Each row was made from one small tree. The marks that hang from a mark follow it in brackets, in alphabetical order. Every link used is in the known rows. Write each row's tree.
Known rows
pekuvot(vopu(fosoz)): [-1.07  0.03 -1.00 -0.23  3.88  1.42  2.41  2.71 -1.56 -0.28  3.29 -0.15
 -1.44 -2.60 -3.68 -0.70  0.73 -1.05  0.06 -0.14 -2.09]
zeko(gabu(fosoz gasan tove zafiboz)): [ 2.58  0.71 -0.73  0.35 -1.30 -1.01  2.45 -3.04  1.26  0.08 -1.93  0.81
  0.66  1.36  0.56 -0.18  0.60  0.07 -3.38 -2.96 -3.31]
gabu(tove zafiboz(fosoz)): [-0.91  0.68 -0.85 -1.04 -0.64  1.72  3.24  3.82  1.30 -1.65  1.81  0.16
 -1.76  0.75 -2.70 -0.84  0.05 -3.92 -2.45 -3.65 -0.81]
gabu(fosoz gasan melu zafiboz): [-2.19  0.84  0.27 -0.23 -0.25 -0.35  1.73 -3.85 -1.50 -1.30 -1.60  0.24
  0.14 -2.58 -3.58 -0.69  1.22  1.16 -1.01 -2.29 -1.03]
pekuvot(vopu(zeko(gabu(tove)))): [ 1.56  0.46  0.00 -0.19  2.69 -1.01  0.00  3.79  1.65  0.85  1.50  0.29
  0.89 -0.54  4.05  0.11 -0.10  0.04 -1.26 -0.83 -0.39]
vopu(pekuvot zeko(gabu)): [ 0.99 -0.39  0.54  0.48  0.38  0.08 -1.85  1.36  0.08 -0.51 -0.77  0.43
  0.40  0.08  3.06  0.54 -0.05  1.37  1.73  0.31  0.57]
gabu(melu zafiboz): [-2.49  0.94  0.73 -0.44 -0.04  0.82  2.44  0.14 -1.52 -1.98  1.64 -0.03
 -1.12 -3.46 -3.43 -0.42  2.07 -0.08 -0.93 -3.93 -0.78]
zeko(gabu(zafiboz)): [ 0.34  0.07  0.23  0.36 -1.18  0.92  2.74 -1.85  0.85 -1.34  0.68  0.60
 -0.92  0.48  0.04 -0.18  2.22 -0.56 -1.01 -3.79 -0.30]
zeko(fosoz(vopu) gabu): [ 0.88 -0.15 -0.57 -0.29 -3.31  0.13  0.45 -1.17 -0.02  1.96 -0.12 -0.11
 -1.33  4.28 -1.03  0.93 -0.41 -1.40 -0.41  3.70  0.61]
gabu(fosoz gasan melu tove zafiboz): [-0.20  1.88 -0.36 -0.44 -0.30 -1.18  2.10 -1.14 -0.96 -0.62 -1.23  0.53
  0.47 -2.56 -2.90 -0.56  0.22  0.56 -3.19 -2.73 -3.88]
gabu(gasan): [ 1.92 -0.02  0.56 -0.33 -0.23  1.50  2.11  1.60  1.04  0.01 -1.37 -0.04
 -1.63 -3.69 -2.63  0.10  0.90 -0.14  2.83 -2.03  0.15]
zafiboz(fosoz(vopu(pekuvot zeko(gabu)))): [ 1.57 -1.67 -0.50 -0.49 -1.48  0.98 -5.03  2.08  0.15  0.49  0.07 -0.74
 -0.18  4.46  2.65  0.18 -2.68  0.06  2.78  5.80  2.32]
pekuvot(vopu): [-2.53  0.15 -1.10 -0.50  3.47  1.19  1.59  4.25  0.13  0.01  1.64  0.03
 -1.73 -4.40 -2.40 -0.42  1.48 -1.37  0.60 -0.10  0.34]
fosoz(vopu(pekuvot zeko)): [-0.76 -1.35 -0.82  0.32 -0.35  0.20 -5.43  2.63 -0.05  0.57 -0.43 -1.07
 -0.09 -3.70  0.07 -0.27 -2.78 -0.46  1.89  3.54  1.26]
gabu(fosoz gasan tove): [ 1.25  0.43 -0.22 -0.27 -0.57 -0.28  2.89  2.11  0.42  0.71 -2.10  0.50
 -0.60 -3.31 -2.32  0.27 -0.24 -1.14 -1.63 -0.39 -1.56]
zeko(fosoz gabu(gasan tove)): [ 4.51  1.54 -0.42 -0.42 -1.86 -1.07  3.84  0.31  1.66  1.84 -2.31  0.88
  0.06  4.34  0.03  1.08 -0.30 -0.22 -0.73 -1.30 -3.13]
zeko(gabu): [ 1.95 -0.27  1.27 -0.24 -1.05  1.62  2.97  1.48 -0.02 -0.07  0.56  0.48
 -1.56 -0.18  0.35  0.86  2.32  0.03  0.65 -0.80  0.56]
vopu(pekuvot zeko(fosoz gabu)): [-1.42  0.02 -0.55  0.56  0.04 -0.99 -1.22 -0.93 -0.21 -0.23 -1.80  0.78
  0.84  4.16  2.22  0.88 -0.47  0.27  0.63  0.78  0.52]
fosoz(vopu(zeko(gabu(tove)))): [ 4.39 -0.49  1.24  0.04 -2.60 -0.59 -1.62  2.41  1.86  2.01  0.76 -0.71
  0.44  0.01  3.72  0.62 -1.71 -0.34 -1.09  1.60  0.27]
zafiboz(fosoz(vopu)): [-0.34 -1.14 -0.37 -1.33 -2.07  2.98 -0.23  3.97  0.14  0.53  1.58 -1.12
 -2.83  0.40 -3.22  0.04 -1.19 -3.01  1.69  4.01  3.01]
pekuvot(vopu(zeko(gabu(gasan)))): [ 2.43 -0.03  0.35  0.18  2.84 -0.64 -1.39 -0.63  2.15  1.03 -0.75 -0.04
  1.15 -0.43  3.66 -0.11  0.46  2.15  3.21 -0.93  1.34]
gabu(fosoz gasan zafiboz): [-2.03  0.05 -0.67  0.40 -0.62  0.11  1.67 -3.87  0.54 -1.27 -2.04  0.31
 -0.58 -2.78 -3.20 -0.99  0.89 -1.23 -1.11 -3.17  0.38]
vopu(zeko): [-1.36 -0.39  1.81  0.16  0.28  0.95  0.63  2.05  0.83 -1.04  0.49 -0.35
 -0.35 -4.37  0.23 -0.01  0.87 -1.40  0.92 -2.77  3.69]
pekuvot(vopu(zeko)): [-3.09 -0.08  0.07  0.02  3.77  0.21 -0.87  2.95  0.98 -0.40  1.63 -0.30
 -0.11 -4.49  0.36 -0.51  0.78 -1.08  1.02 -1.33  3.09]

Which tree is each row?
[ 1.73 -0.85 -0.96  0.54 -3.19 -0.44 -1.14 -6.20  0.83  1.00 -2.19 -0.13
  0.26  1.54 -0.31 -0.71 -0.58  0.33 -0.81  1.64 -0.25] : zeko(gabu(fosoz(vopu) gasan zafiboz))
[-1.64 -1.30 -2.66  0.68 -1.68 -0.45 -3.26 -3.54 -1.28  0.53 -1.03  0.17
 -0.05  1.48 -0.34 -0.80 -1.12 -0.06 -2.29  4.47 -1.78] : zeko(gabu(fosoz(vopu(pekuvot)) zafiboz))
[ 0.10  0.65 -1.64 -0.51 -1.79 -0.78 -2.26 -0.08 -3.24  1.95 -0.99  0.05
 -0.62  4.95 -1.09  1.12 -1.68  1.91  0.59  6.80 -3.09] : zeko(fosoz(vopu(pekuvot)) gabu(melu))
[ 0.78 -0.03  1.73  0.04 -2.27 -0.84 -2.89 -3.61 -0.19 -0.29  1.32 -0.90
  1.22  0.65  2.47 -0.26 -0.08  1.74 -0.24 -0.52  1.19] : fosoz(vopu(zeko(gabu(melu zafiboz))))
[ 2.37 -0.36  0.63  0.00 -1.36  0.31  2.40 -2.20  0.12  0.70 -2.47  0.71
 -0.12  0.53  0.24  0.61  1.33  0.92  0.62  0.82  0.54] : zeko(gabu(fosoz gasan))
[ 2.80 -1.22 -2.00  0.35 -1.85 -0.23 -3.51 -1.96 -0.99  2.70 -3.31  0.11
  0.09  1.21  0.02  0.42 -2.34  1.88  1.55  7.23 -2.15] : zeko(gabu(fosoz(vopu(pekuvot)) gasan))
[-5.27  0.57 -0.84  0.17  3.33 -0.80 -0.06  0.85  0.88 -0.07  0.55  0.13
 -0.01 -0.44 -0.60 -0.42  0.16 -2.13 -0.36 -1.05  2.89] : pekuvot(vopu(zeko(fosoz)))
[-0.30 -0.77  0.19  0.52  1.61  0.89 -1.14  1.75 -1.68 -1.44  0.89 -0.31
  0.65 -2.10 -1.06 -0.30 -1.43  0.10  0.99 -0.08 -1.50] : vopu(fosoz pekuvot zeko)
[-3.06 -1.52  0.56  0.43 -1.78 -0.06 -2.64 -0.44 -0.20  0.52 -0.13 -1.02
  0.31 -3.44 -0.53 -0.29 -1.03 -1.86 -0.90  3.18  4.80] : gabu(fosoz(vopu(zeko)))
[-1.06 -1.30  0.98 -0.82 -1.70  1.88 -2.69  2.85  1.03 -0.13  1.27 -1.49
 -0.88  0.11 -0.40 -0.30 -1.80 -2.64  2.09  2.79  5.67] : zafiboz(fosoz(vopu(zeko)))
[-1.42 -0.74  1.89  0.63 -0.75 -0.24  0.38 -1.56 -0.19 -0.69 -0.45  0.40
  0.81  0.12  2.82  0.58  1.70 -0.08 -1.13  0.25  3.81] : vopu(zeko(gabu(fosoz)))
[-4.94  0.68  0.52 -0.07 -0.12 -0.02  2.48 -2.12 -2.78 -2.13  0.65  0.24
 -0.51 -2.92 -3.60 -0.62  2.15 -0.42 -3.22 -1.93 -0.02] : gabu(fosoz melu zafiboz)
[-1.59 -0.51  0.02  0.32  4.23  0.53  0.08  1.60 -0.50 -0.87  3.25 -0.57
  0.69 -2.63 -0.92 -0.81 -0.10 -0.55  0.40 -1.27  0.14] : pekuvot(vopu(fosoz zeko))
[-0.31 -0.31  0.30  0.16  2.95 -0.20 -0.68  1.09  1.10  0.23  1.42  0.18
  0.53 -0.53  3.36  0.10  1.14  0.60  0.81 -0.58  2.37] : pekuvot(vopu(zeko(gabu)))
[ 1.13 -0.33  0.83  0.41  3.17  0.06  0.24 -0.32 -0.35 -0.33  3.19 -0.25
  0.92  1.44  2.17 -0.16  0.65  0.99  0.36 -0.40 -0.49] : pekuvot(vopu(fosoz zeko(gabu)))
[ 2.39  1.95  0.20 -0.69 -0.19 -0.53  2.55  0.74  0.28 -0.48 -0.31  0.10
  0.12 -2.88 -2.40 -0.35  0.19  0.91 -1.12 -4.76 -4.60] : gabu(gasan melu tove zafiboz)
[ 0.23  1.38  0.75 -0.39 -0.06  0.36  1.81 -1.66 -0.33 -1.17 -0.60 -0.14
 -0.49 -2.95 -2.98 -0.53  1.35  1.49  1.27 -4.57 -1.86] : gabu(gasan melu zafiboz)
[-2.50  0.61  0.47  0.96 -1.56 -1.25  0.88 -5.10  1.58 -1.27 -0.37  0.48
  1.28  4.41  1.78 -0.15  1.25 -1.24 -1.93 -4.73  2.12] : vopu(zeko(fosoz gabu(zafiboz)))
[ 2.30 -0.41 -0.67  0.88  0.22 -1.00 -3.08 -3.62  1.77 -0.86 -2.49  0.28
  1.65  0.78  3.10 -0.75 -0.55  2.15  2.22 -2.96 -1.42] : vopu(pekuvot zeko(gabu(gasan zafiboz)))
[ 0.95  0.50  1.36 -0.25  3.63 -0.43  0.04 -0.37 -2.46 -0.36  3.26 -0.26
  1.74  1.51  1.83  0.27  1.05  3.21  0.64  0.43 -1.77] : pekuvot(vopu(fosoz zeko(gabu(melu))))
[-2.24  0.72 -0.80 -0.37 -1.83 -0.97 -0.24 -0.13 -1.80  0.40  0.78 -0.48
 -0.10 -2.42 -3.22 -0.69 -1.07 -1.11 -5.12  1.66 -2.73] : gabu(fosoz(vopu) melu tove zafiboz)
[ 2.39  1.59  0.90 -0.74 -1.44 -0.63  2.73 -2.38 -1.09  0.97 -2.14  0.57
 -0.09  4.39 -0.90  1.41  1.37  2.62  1.74 -0.08 -1.69] : zeko(fosoz gabu(gasan melu))
[-0.47  1.48  1.25 -0.70 -1.45 -0.24  3.35 -0.59 -2.17  0.12  0.02  0.70
 -0.92  4.29 -0.91  1.47  1.94  0.98 -0.33  0.50 -0.69] : zeko(fosoz gabu(melu))
[-4.14  0.07 -1.25  0.38  0.87 -0.62 -1.56  1.03 -0.29 -0.62 -1.68  0.31
 -0.02 -0.07 -0.86  0.18 -1.24 -1.27  0.55 -0.16  1.00] : vopu(pekuvot zeko(fosoz))
[ 2.47 -0.74  0.81  0.54  0.87  0.36 -1.05 -0.21 -1.40 -0.95  0.89  0.02
  1.20  1.96  1.92  0.42 -0.89  1.77  1.07  0.37 -2.41] : vopu(fosoz pekuvot zeko(gabu))
[ 4.78  0.06  2.29  0.27 -0.47  0.02  2.23  1.57  0.37 -0.21  2.22 -0.08
  1.37  1.72  2.58  0.57 -0.20  0.38 -1.79 -2.35 -2.64] : vopu(fosoz zeko(gabu(tove)))
[-0.92  1.22 -1.05  0.12  2.13 -2.10  0.40  1.52  1.48  1.30  0.73  0.65
  1.54  3.81  3.19  0.38 -0.11 -0.95 -2.54 -0.77 -0.58] : pekuvot(vopu(zeko(fosoz gabu(tove))))
[ 0.26  0.62 -0.65  0.34  2.24 -1.82 -0.75 -2.59  2.07  1.24 -1.69  0.46
  1.59  3.98  2.62  0.24 -0.04  0.95  1.91 -0.78  1.26] : pekuvot(vopu(zeko(fosoz gabu(gasan))))
[-1.25 -1.67 -1.05 -0.66 -0.68  1.63 -5.07  3.75 -0.02 -0.03  0.07 -1.06
 -0.73  0.47 -0.14 -0.29 -3.35 -1.49  2.80  5.16  2.91] : zafiboz(fosoz(vopu(pekuvot zeko)))
[ 1.95 -1.38 -0.25  0.47 -1.25 -0.04 -5.04  0.67  0.21  1.22 -0.48 -0.52
  0.57  0.28  3.17  0.34 -2.11  1.19  1.96  4.47  0.53] : fosoz(vopu(pekuvot zeko(gabu)))
